What can hang from each mark
J_938: J_723 J_733
J_753: J_177
J_723: J_182 J_938
J_93: J_733 J_753
J_5: J_449 J_679
J_733: J_93 J_302
J_177: J_760
J_182: J_723 J_760
J_679: J_33
J_449: J_302 J_733
J_33: J_5 J_274 J_679
J_274: J_5 J_679 J_760
J_760: J_177 J_182
J_302: J_733

Each row was made from one small tree. The marks that hang from a mark follow it in brackets, in the order of their numbers. Every link used is in the known rows. Write each row's tree.
Known rows
J_938{J_723{J_182{J_760}}}: -7 0 4 -19 16 -5 -20 -12 -2 2 -2 -2 2 -7 -3 -4 -15 -17 3 17 -5 -7 -8 1
 -4 -7 -1 -10 5 -4 -2 -6 1 -12 1 4 2 -6 -4 -8 -2
J_938{J_723}: -1 0 7 -9 12 1 -6 -30 0 4 -2 -4 5 -3 -5 -8 -21 -5 6 -3 -10 -3 -12 -7 0
 -5 4 -1 1 -4 1 -13 -1 -4 -2 5 3 -6 1 -3 2
J_733{J_93{J_753{J_177{J_760{J_182{J_723}}}}} J_302}: -3 -4 -10 7 -9 8 12 58 -16 -2 0 7 2 -9 4 -4 5 12 -9 9 4 -1 14 11 4 -7 -5
 6 7 -2 -4 35 3 1 -3 -9 3 -10 9 -18 -5
J_5{J_449{J_302{J_733}} J_679{J_33{J_274}}}: 18 0 8 8 -13 -10 14 -35 17 -4 -2 -1 -3 17 -8 -2 -2 6 0 -1 -8 9 1 -4 -11
 0 7 -2 -1 13 0 -38 2 -3 -2 0 -8 1 6 10 2
J_679{J_33{J_5{J_449} J_274{J_760{J_177}}}}: 10 8 -29 -6 4 -10 0 -41 23 3 2 0 -2 18 3 17 17 -17 -4 -8 3 1 5 -8 -25 -6
 -1 12 -22 9 -4 1 6 -5 -18 -4 -16 21 -4 4 0
J_302{J_733{J_93{J_753}}}: -3 0 29 -5 -8 12 12 17 1 -3 -6 2 11 7 0 -4 -15 9 -1 -5 5 -5 8 0 19 12 14
 10 16 7 16 15 -7 7 13 5 -4 -7 6 11 4
J_723{J_182 J_938{J_733}}: -6 -1 10 2 3 -3 -28 -6 -3 3 -3 -1 -16 11 0 -15 -22 1 0 5 -10 0 -21 1 5 5
 3 -18 -1 1 6 -7 0 0 5 5 12 8 -6 12 -1
J_760{J_182{J_723{J_938{J_733}}}}: -2 -1 -2 -10 7 1 -17 -1 -15 0 -1 0 -5 -7 4 -20 -11 -5 3 -1 -37 2 -5 1 -1
 -1 -7 -16 1 -1 -2 -5 4 -1 3 0 13 -11 -5 -1 4
J_302{J_733{J_93{J_753{J_177{J_760{J_182{J_723}}}}}}}: -4 -2 -3 -21 -15 8 11 47 -17 -7 -3 6 9 -9 5 -5 2 -4 -6 8 -11 1 14 5 4 3
 2 -1 6 -2 -2 33 2 1 10 -11 0 -12 15 -11 1
J_5{J_449}: 9 0 2 -2 -10 1 -9 -25 -4 7 2 -3 12 14 -4 -5 -23 -3 2 -3 6 0 -9 -8 1 -3
 -2 -13 -1 -4 5 -25 -1 0 -7 -1 -7 1 -1 8 -2
J_938{J_733}: -1 -2 11 -5 6 3 -6 -20 -2 4 -2 -2 5 2 -6 -9 -25 -1 1 -4 -6 -4 0 -7 2 7 6
 -3 -2 1 1 -13 -2 0 3 4 -4 -1 -4 14 1
J_182{J_723{J_938{J_733{J_302}}} J_760}: -5 -9 0 15 25 -1 -14 16 -8 -3 -2 2 -10 -7 1 -16 -16 -2 5 8 -9 -9 6 -6 2
 -7 -6 -15 6 0 -5 -2 3 -7 -1 3 13 -14 -2 0 2
J_182{J_760{J_177}}: 1 4 -14 -22 -1 -3 -4 -6 -3 -1 1 -3 9 5 -2 2 0 -27 -2 -4 -1 -8 9 -2 -3 -1
 -13 6 3 -7 -6 -7 -1 -12 -7 0 -19 -10 -8 -3 0
J_733{J_302}: 1 0 4 15 -5 -1 2 -6 -1 1 -2 -3 -3 11 -8 0 -5 9 1 -4 4 -2 -6 -3 6 -4 -6
 12 8 -3 -2 -8 -3 -3 -7 6 -12 -4 -6 1 -1
J_93{J_733 J_753}: -2 3 18 -9 -9 6 5 32 15 5 -5 0 12 9 -1 -9 -35 17 4 -5 13 2 5 3 7 12 0 4
 9 3 6 3 -3 8 6 3 4 -2 -7 16 1
J_679{J_33}: -2 1 -1 -12 -3 2 3 -18 0 2 -3 -2 -4 28 -9 -3 -17 -2 1 -13 -20 -3 -12 -6
 4 1 -5 6 0 9 0 -5 4 -5 -2 -2 -17 -1 10 7 0
J_33{J_274 J_679}: 7 0 14 -13 -8 -3 1 -30 16 4 -7 -7 11 20 -5 0 -12 1 -5 3 2 3 -5 -1 -22 0
 7 14 -8 8 11 -9 -1 -10 -12 8 -6 4 -11 14 1
J_760{J_177 J_182{J_723{J_938}}}: 2 8 -18 -21 -8 -4 -14 4 -17 -2 1 0 -9 2 7 -11 11 -16 1 -10 -34 5 -5 6 -4
 -9 -20 -7 4 -9 -5 1 4 -4 -8 -2 2 -15 -8 -16 3
J_5{J_449{J_302 J_733} J_679{J_33}}: 12 0 13 5 -13 -5 6 -12 1 2 7 0 4 17 -4 -2 -17 7 2 -4 -8 2 -3 -4 -3 4 8
 -9 -6 4 -3 -39 -8 0 5 -4 -3 4 17 -1 -4
J_182{J_723{J_938}}: 0 -3 -4 -7 -1 3 -18 -1 -14 0 -2 -3 -3 16 3 -11 -30 -4 4 -5 -21 -1 -16 -6
 7 -9 -10 -12 3 -3 5 -7 1 -5 -5 1 13 -11 5 3 2
J_93{J_733 J_753{J_177{J_760{J_182}}}}: -4 4 -8 -21 -22 0 5 57 10 2 -2 3 6 -2 0 -7 -7 10 -3 3 5 7 3 7 -5 12 -7 0
 0 -5 -11 20 3 5 3 -9 -2 5 -4 1 -3
J_93{J_733}: -1 4 1 -5 -8 2 3 4 10 3 -3 -2 7 11 -5 -7 -26 1 5 -7 5 1 0 -1 6 12 -5 7 5
 -3 2 -10 -3 8 5 4 -6 -3 -8 14 0
J_938{J_723{J_182} J_733{J_93{J_753{J_177}} J_302}}: -6 -3 13 25 19 2 3 31 1 4 -4 5 -13 -24 1 -12 -6 19 -9 18 18 0 -1 10 7 -1
 20 -8 6 -3 6 16 1 19 5 4 23 5 4 -12 -3
J_938{J_723 J_733{J_93}}: -6 -2 12 4 31 9 3 -30 0 3 -1 1 4 -19 -3 -14 -19 -3 3 -1 2 -7 2 -4 7 4 18
 -3 2 3 8 -3 -4 8 12 8 10 -3 6 0 2
J_274{J_5{J_679{J_33}} J_760}: 0 -3 -8 -4 -3 0 17 -26 4 -2 1 -3 -2 20 -1 24 29 -2 3 -12 7 1 -15 -2 2 -3
 -4 -2 -6 8 5 -8 8 -7 -3 -3 -9 12 2 -1 2
J_723{J_182{J_760} J_938{J_733{J_93{J_753} J_302}}}: -11 -5 22 24 17 4 -12 45 4 0 -3 8 -15 -4 4 -13 -6 16 -5 16 21 -10 4 12
 15 5 7 -16 15 8 14 26 -2 3 8 7 16 3 -5 6 -2
J_938{J_723 J_733}: -4 -2 12 -3 26 2 -5 -33 2 4 -2 -2 4 -16 -5 -14 -25 -3 6 1 -12 -3 -3 -9
 -2 1 13 -7 -4 -1 -2 -14 0 1 5 6 11 -2 -1 3 2
J_5{J_449{J_302{J_733}} J_679}: 16 -1 15 9 -17 -6 6 -21 2 -4 1 -2 9 -1 -2 -2 -16 2 3 3 2 6 -1 -6 1 4 4
 -13 5 -4 -4 -44 -5 -2 0 1 -2 -5 -1 1 2
J_679{J_33{J_274{J_760}}}: -5 1 -6 -2 -4 0 2 -33 14 2 -3 -5 -4 22 -11 7 8 -3 -2 -7 -6 -6 -8 -9 -5 1
 -5 1 -11 15 3 8 6 -7 -7 1 -20 15 -5 17 2
J_938{J_723{J_182} J_733{J_302}}: -7 0 14 17 25 -7 -10 -17 2 1 -3 1 -14 -19 -6 -10 -8 8 4 16 0 -1 -5 3 -1
 -4 12 -3 3 -1 -5 -8 1 2 5 10 15 2 -11 -5 -1
J_753{J_177}: 4 0 -14 -10 -15 -1 -3 1 -9 5 -2 -6 5 15 -5 0 -16 -9 -7 -3 -6 0 -15 -6 0
 0 -5 -1 -4 -12 -1 -12 0 5 -10 -2 -12 -1 4 1 -1
J_274{J_679{J_33}}: 0 2 -3 -7 3 0 12 -17 1 0 -4 -3 -5 15 -7 14 -1 -8 4 -14 -8 9 -13 -6 7 2
 -9 6 0 6 4 -4 4 -3 1 0 -7 -4 17 18 1
J_938{J_723{J_182} J_733{J_93 J_302}}: -8 -1 14 26 30 0 -2 -16 -1 0 -2 4 -14 -22 -4 -11 1 9 1 13 14 -5 2 7 8 -2
 19 1 8 3 6 3 -2 9 12 10 14 2 -4 -8 -2
J_679{J_33{J_274{J_5{J_449{J_302 J_733{J_93}}}}}}: 5 -1 2 15 -5 4 0 -16 13 -1 11 3 3 13 -2 14 21 14 -4 -1 15 -7 17 4 1 4 23
 50 -7 10 3 -5 -12 10 12 0 -18 13 20 4 -4

Which tree is each row?
-7 0 14 -7 21 -3 -17 -27 -2 4 -3 0 -4 -16 -3 -12 -22 -4 3 11 -7 -1 -9 0
 -3 1 13 -12 -2 0 0 -10 0 0 9 6 16 2 -6 0 0 => J_938{J_723{J_182} J_733}
-7 -2 38 8 -12 16 0 35 1 2 4 2 14 -3 2 -2 -24 21 -4 -2 8 -13 16 4 15 17
 15 24 7 2 4 14 -22 6 14 6 -2 -2 12 5 -2 => J_449{J_302 J_733{J_93{J_753}}}
-5 -8 22 29 16 13 2 36 -5 -1 -3 6 -9 -6 7 -20 -23 24 -1 0 7 -4 7 3 18 -2
 9 -9 13 8 14 20 -2 10 6 5 29 -9 5 4 2 => J_182{J_723{J_938{J_733{J_93{J_753} J_302}}}}
-5 4 -8 6 -17 -5 12 67 13 0 -2 4 -2 -5 -2 -6 9 21 -2 7 11 6 8 9 -4 8 -8
 9 4 -5 -15 23 3 7 0 -6 -4 4 -9 -4 -4 => J_93{J_733{J_302} J_753{J_177{J_760{J_182}}}}
11 -1 25 21 -3 4 31 20 5 1 3 7 2 24 -1 -3 -1 23 0 -3 21 1 1 7 9 1 16 -17
 9 15 24 -12 -4 13 10 -3 9 4 24 -1 -5 => J_5{J_449{J_733{J_93{J_753} J_302}} J_679{J_33}}
-6 -1 -5 13 -12 0 12 63 15 1 -4 2 -3 3 -2 -4 -17 22 -1 5 25 2 6 1 2 7 -2
 7 2 -3 -10 17 1 6 0 -5 3 6 -1 5 -5 => J_93{J_733{J_302} J_753{J_177{J_760}}}
-3 11 -17 -15 -9 -5 4 -16 -2 -2 4 -5 0 -24 1 24 53 -26 2 -13 3 10 0 1 -1
 5 -24 -10 -1 -11 -6 13 2 -3 -6 -1 -11 2 -19 1 4 => J_274{J_679 J_760{J_177 J_182}}
2 2 -12 -12 -9 -3 16 -24 1 -2 2 -1 -3 12 1 22 53 -1 2 -11 -6 6 -10 7 -3
 -2 -11 -2 -2 5 1 -1 10 -6 -3 -5 -16 10 -5 -9 4 => J_274{J_5{J_679{J_33}} J_760{J_182}}
-3 -1 -8 -24 -9 2 -8 -2 -18 -3 1 1 11 -2 1 -6 -12 -10 3 1 -22 -3 8 2 -5
 -6 -14 1 -1 1 -11 8 4 -19 -1 -8 -5 -11 -1 -6 -3 => J_177{J_760{J_182{J_723}}}
-5 0 -13 -16 -7 4 -9 -9 -14 -3 5 -2 8 -11 6 18 33 -8 3 1 -6 -1 6 3 0 -6
 -13 10 -1 -6 -7 13 4 -5 -2 -4 -11 -2 -17 -13 4 => J_274{J_5 J_760{J_182{J_723}}}
1 -1 -2 -19 -9 -3 -1 -24 6 -1 0 -4 11 -5 5 21 44 -4 -3 12 1 6 12 9 -26
 -8 -1 18 -10 3 0 14 5 -10 -10 1 -4 6 -24 -7 5 => J_33{J_274{J_5 J_760{J_182{J_723}}} J_679}
-9 -1 10 -6 -24 8 -1 59 -4 -1 6 5 11 -15 2 -2 3 12 -12 7 -3 -9 16 9 3 17
 8 19 -5 -6 -14 31 -15 3 12 -6 -8 5 16 -10 -6 => J_449{J_302 J_733{J_93{J_753{J_177{J_760{J_182}}}}}}
9 -2 4 -2 -12 -2 3 -20 1 0 10 -5 17 6 4 25 25 -5 7 3 28 1 -6 -3 1 2 9
 -17 -12 -7 12 -28 -6 3 6 -4 1 17 -2 0 -1 => J_274{J_5{J_449{J_733} J_679} J_760}
-8 0 -5 -2 2 1 11 -25 3 0 -2 -5 -6 3 -6 22 17 -12 5 -16 4 5 -13 -12 7 5
 -11 -12 -5 5 1 9 5 -4 -2 -1 -8 9 5 19 3 => J_274{J_679{J_33} J_760}
-1 -6 -5 -14 7 2 -20 10 -12 -1 -2 -2 2 10 3 -9 -29 -15 3 2 -19 -8 -7 -6
 3 -8 -17 -18 4 -3 3 -4 3 -12 -6 -1 6 -17 5 1 2 => J_182{J_723{J_938} J_760}
-9 -5 -3 10 11 -2 -12 12 -12 -6 0 3 -15 -12 3 -17 4 7 6 7 -22 -1 4 1 -3
 -5 -7 -9 1 4 -14 13 6 -12 3 -3 12 -6 -7 -4 -1 => J_177{J_760{J_182{J_723{J_938{J_733{J_302}}}}}}
13 1 -12 -5 11 -5 5 -24 9 3 0 1 1 15 4 21 -8 -9 4 -10 -4 14 -9 -11 -8 -3
 -1 13 -11 5 4 -11 5 -3 -6 -2 -3 5 20 14 -3 => J_274{J_679{J_33{J_5{J_449}}}}
6 1 -2 26 2 -2 12 -14 13 -2 7 3 -5 24 -4 16 40 15 -1 1 24 -3 11 5 1 -4
 22 43 0 13 15 -4 -6 15 11 1 -17 13 17 3 -4 => J_679{J_33{J_274{J_5{J_449{J_733{J_93 J_302}}}}}}
-6 -2 -9 -17 -6 1 -18 6 -16 -4 1 0 -4 6 4 -13 -8 -7 5 1 -28 -1 -7 -1 -3
 -6 -17 -10 -1 0 -7 11 5 -17 -1 -6 5 -7 4 -3 -2 => J_177{J_760{J_182{J_723{J_938}}}}
5 -2 -9 15 8 -2 0 -21 17 2 4 0 -2 -11 4 31 4 -3 1 -6 8 6 -1 -15 -7 4 -6
 9 -17 2 -15 0 -2 -6 -10 -3 -6 16 7 9 0 => J_274{J_679{J_33{J_5{J_449{J_302}}}} J_760}
-7 -2 13 28 33 5 10 -20 3 1 -1 2 -5 -24 -6 -12 -4 10 3 2 11 -8 6 -2 8 -1
 17 4 8 3 5 0 -4 10 9 10 9 -3 1 -6 1 => J_938{J_723 J_733{J_93 J_302}}
-2 -1 -1 13 10 -4 -11 7 -11 -2 -1 3 -16 -11 2 -19 8 8 4 2 -28 3 0 3 -1
 -5 -8 -11 6 -1 -7 0 4 2 -1 2 11 -11 -12 -6 3 => J_760{J_182{J_723{J_938{J_733{J_302}}}}}
1 2 -5 -16 -7 -1 -18 5 -16 0 0 -1 -5 6 4 -13 -8 -4 4 -4 -36 2 -12 2 1 -7
 -16 -10 4 -5 1 0 4 -4 -5 0 5 -14 -3 -6 3 => J_760{J_182{J_723{J_938}}}
10 0 3 14 0 -7 -4 -27 27 -4 1 -5 6 -25 5 34 17 -2 2 7 18 11 10 -15 -14 9
 5 22 -14 -2 -7 -6 -8 -3 -5 6 -5 12 -9 23 5 => J_33{J_5{J_449{J_302{J_733}}} J_274{J_679 J_760}}
-6 -4 6 -10 -13 8 13 36 -2 -4 -5 2 7 3 0 -1 -12 0 -6 2 14 -4 3 -3 12 10
 10 3 2 1 3 25 -3 2 10 -5 -4 2 19 5 -1 => J_302{J_733{J_93{J_753{J_177{J_760}}}}}
-4 6 -29 -13 -2 -5 -8 -2 -11 -8 6 -3 -12 -22 15 30 73 -22 7 -11 -2 14 -4
 5 2 -7 -24 1 -4 -13 -4 19 5 -1 -4 -4 8 -1 -14 -10 6 => J_274{J_5 J_679 J_760{J_177 J_182{J_723{J_938}}}}
-2 -2 21 22 -2 12 14 25 3 3 -3 4 3 6 -1 -3 -8 24 -4 -5 21 -6 5 6 17 1 5
 12 18 5 13 19 -6 6 -1 7 -1 -4 0 3 -2 => J_733{J_93{J_753} J_302}
-3 5 -14 18 13 -1 0 11 -15 -5 3 7 -20 -17 6 -16 29 -1 -1 -7 -13 0 14 12
 6 -4 -5 -2 11 -1 -2 14 1 10 3 1 9 -14 -7 -19 3 => J_760{J_177 J_182{J_723{J_938{J_733{J_93 J_302}}}}}
16 0 13 18 -10 -7 10 -5 -2 1 5 -3 8 13 -2 2 -6 7 5 4 14 4 -8 -2 -1 -3 5
 -18 1 -5 11 -41 -6 4 2 2 3 1 -1 0 -3 => J_5{J_449{J_733{J_302}} J_679}
-4 -4 11 25 24 6 15 27 5 5 -4 5 -4 -24 -2 -12 -7 21 -6 6 15 -3 2 2 6 0
 22 -2 5 -2 5 13 -1 21 3 4 18 0 7 -10 1 => J_938{J_723 J_733{J_93{J_753{J_177}} J_302}}
-6 3 -3 -21 28 -8 -17 -19 -1 -1 0 2 -3 -26 0 -8 -3 -28 1 12 -6 -6 11 3
 -10 -2 5 -10 -1 -5 -10 -7 2 -8 5 3 7 -3 -10 -12 0 => J_938{J_723{J_182{J_760{J_177}}} J_733}
-5 -4 -22 -14 1 -3 -18 18 -18 -2 0 0 -8 -8 5 -18 -8 -10 -1 7 -30 2 -7 -3
 -9 -2 -7 -22 -14 -6 -14 8 8 -5 -1 -11 13 -2 9 -5 -1 => J_753{J_177{J_760{J_182{J_723{J_938{J_733}}}}}}
15 11 -24 -12 -15 -12 17 -43 12 1 4 0 -3 12 -4 6 48 -18 -2 -10 -2 11 -2
 5 -23 -6 -12 -29 -10 8 4 -17 13 -3 -17 -8 -13 13 -16 -5 1 => J_5{J_449 J_679{J_33{J_274{J_760{J_177 J_182}}}}}
9 5 -10 -7 -10 -10 1 -46 22 1 4 -6 11 5 4 25 48 -13 -4 4 39 5 8 1 -27 -7
 9 10 -17 -1 1 -9 1 -3 -15 -2 -9 24 -23 -3 1 => J_33{J_274{J_5{J_449} J_760{J_177}} J_679}
0 2 -1 15 -13 -2 14 61 15 4 -5 0 -2 5 -2 -5 -14 23 -3 0 17 7 -1 3 4 6 -2
 8 8 -8 -2 4 0 19 -2 1 2 0 -6 2 -1 => J_93{J_733{J_302} J_753{J_177}}
0 -2 -28 -24 -15 0 -7 15 -23 -2 1 -1 6 -1 1 -4 -6 -15 -5 7 -25 2 0 1 -9
 -7 -15 -3 -9 -10 -14 8 7 -9 -7 -12 -6 -8 6 -12 -3 => J_753{J_177{J_760{J_182{J_723}}}}
4 9 -18 -26 -10 -3 -3 -5 -20 -2 1 0 5 -4 3 -5 8 -20 0 -7 -29 4 13 8 -6
 -8 -16 4 3 -8 -9 0 3 -6 -6 -3 -8 -19 -11 -16 2 => J_760{J_177 J_182{J_723}}
1 5 -22 -4 -3 -5 3 -32 13 -4 3 -8 0 -11 4 43 64 -17 1 -10 32 9 5 0 -4 -1
 -8 29 -11 -5 4 8 0 -2 -6 3 -9 12 -13 14 3 => J_33{J_274{J_5 J_679 J_760{J_177}}}
-5 -3 11 19 30 -3 1 -23 4 1 -3 -1 -6 -19 -7 -12 -8 10 6 3 -4 -3 0 -6 -2
 -4 11 -1 3 -1 -6 -13 0 4 3 8 10 -3 -10 -3 2 => J_938{J_723 J_733{J_302}}
9 -3 -10 1 -6 -1 14 -37 4 1 5 -1 3 21 0 21 25 -4 4 -7 20 3 -13 -5 0 -7
 -1 -20 -7 6 6 -23 9 -2 -7 -8 -5 18 5 -3 0 => J_274{J_5{J_449 J_679{J_33}} J_760}
-6 -5 -1 19 -9 8 15 45 -1 1 -2 3 -1 4 -1 -1 -3 15 -8 2 28 -6 2 3 11 -1 3
 10 3 0 1 28 -2 2 -3 -4 -2 6 12 -2 -7 => J_733{J_93{J_753{J_177{J_760}}} J_302}
-1 1 -19 -21 6 -3 -17 10 -13 -4 0 -2 -2 6 6 -7 -12 -29 1 -4 -14 -8 2 -2
 -1 -10 -17 -12 2 -8 -3 -2 3 -12 -8 -3 5 -18 -1 -8 2 => J_182{J_723{J_938} J_760{J_177}}
-3 -2 18 7 -20 11 2 53 -3 4 4 0 11 -4 1 -1 -19 16 -14 1 6 -10 8 4 12 15
 14 20 -1 -8 -1 13 -19 14 9 1 -3 2 18 -2 -3 => J_449{J_302 J_733{J_93{J_753{J_177}}}}
19 -2 10 14 -2 -1 11 -15 8 -4 1 3 10 -3 8 9 -17 2 -2 2 9 3 8 -2 -2 6 14
 15 2 -1 5 -27 -11 0 1 4 -1 -3 12 -2 0 => J_33{J_5{J_449{J_302{J_733{J_93}}} J_679}}
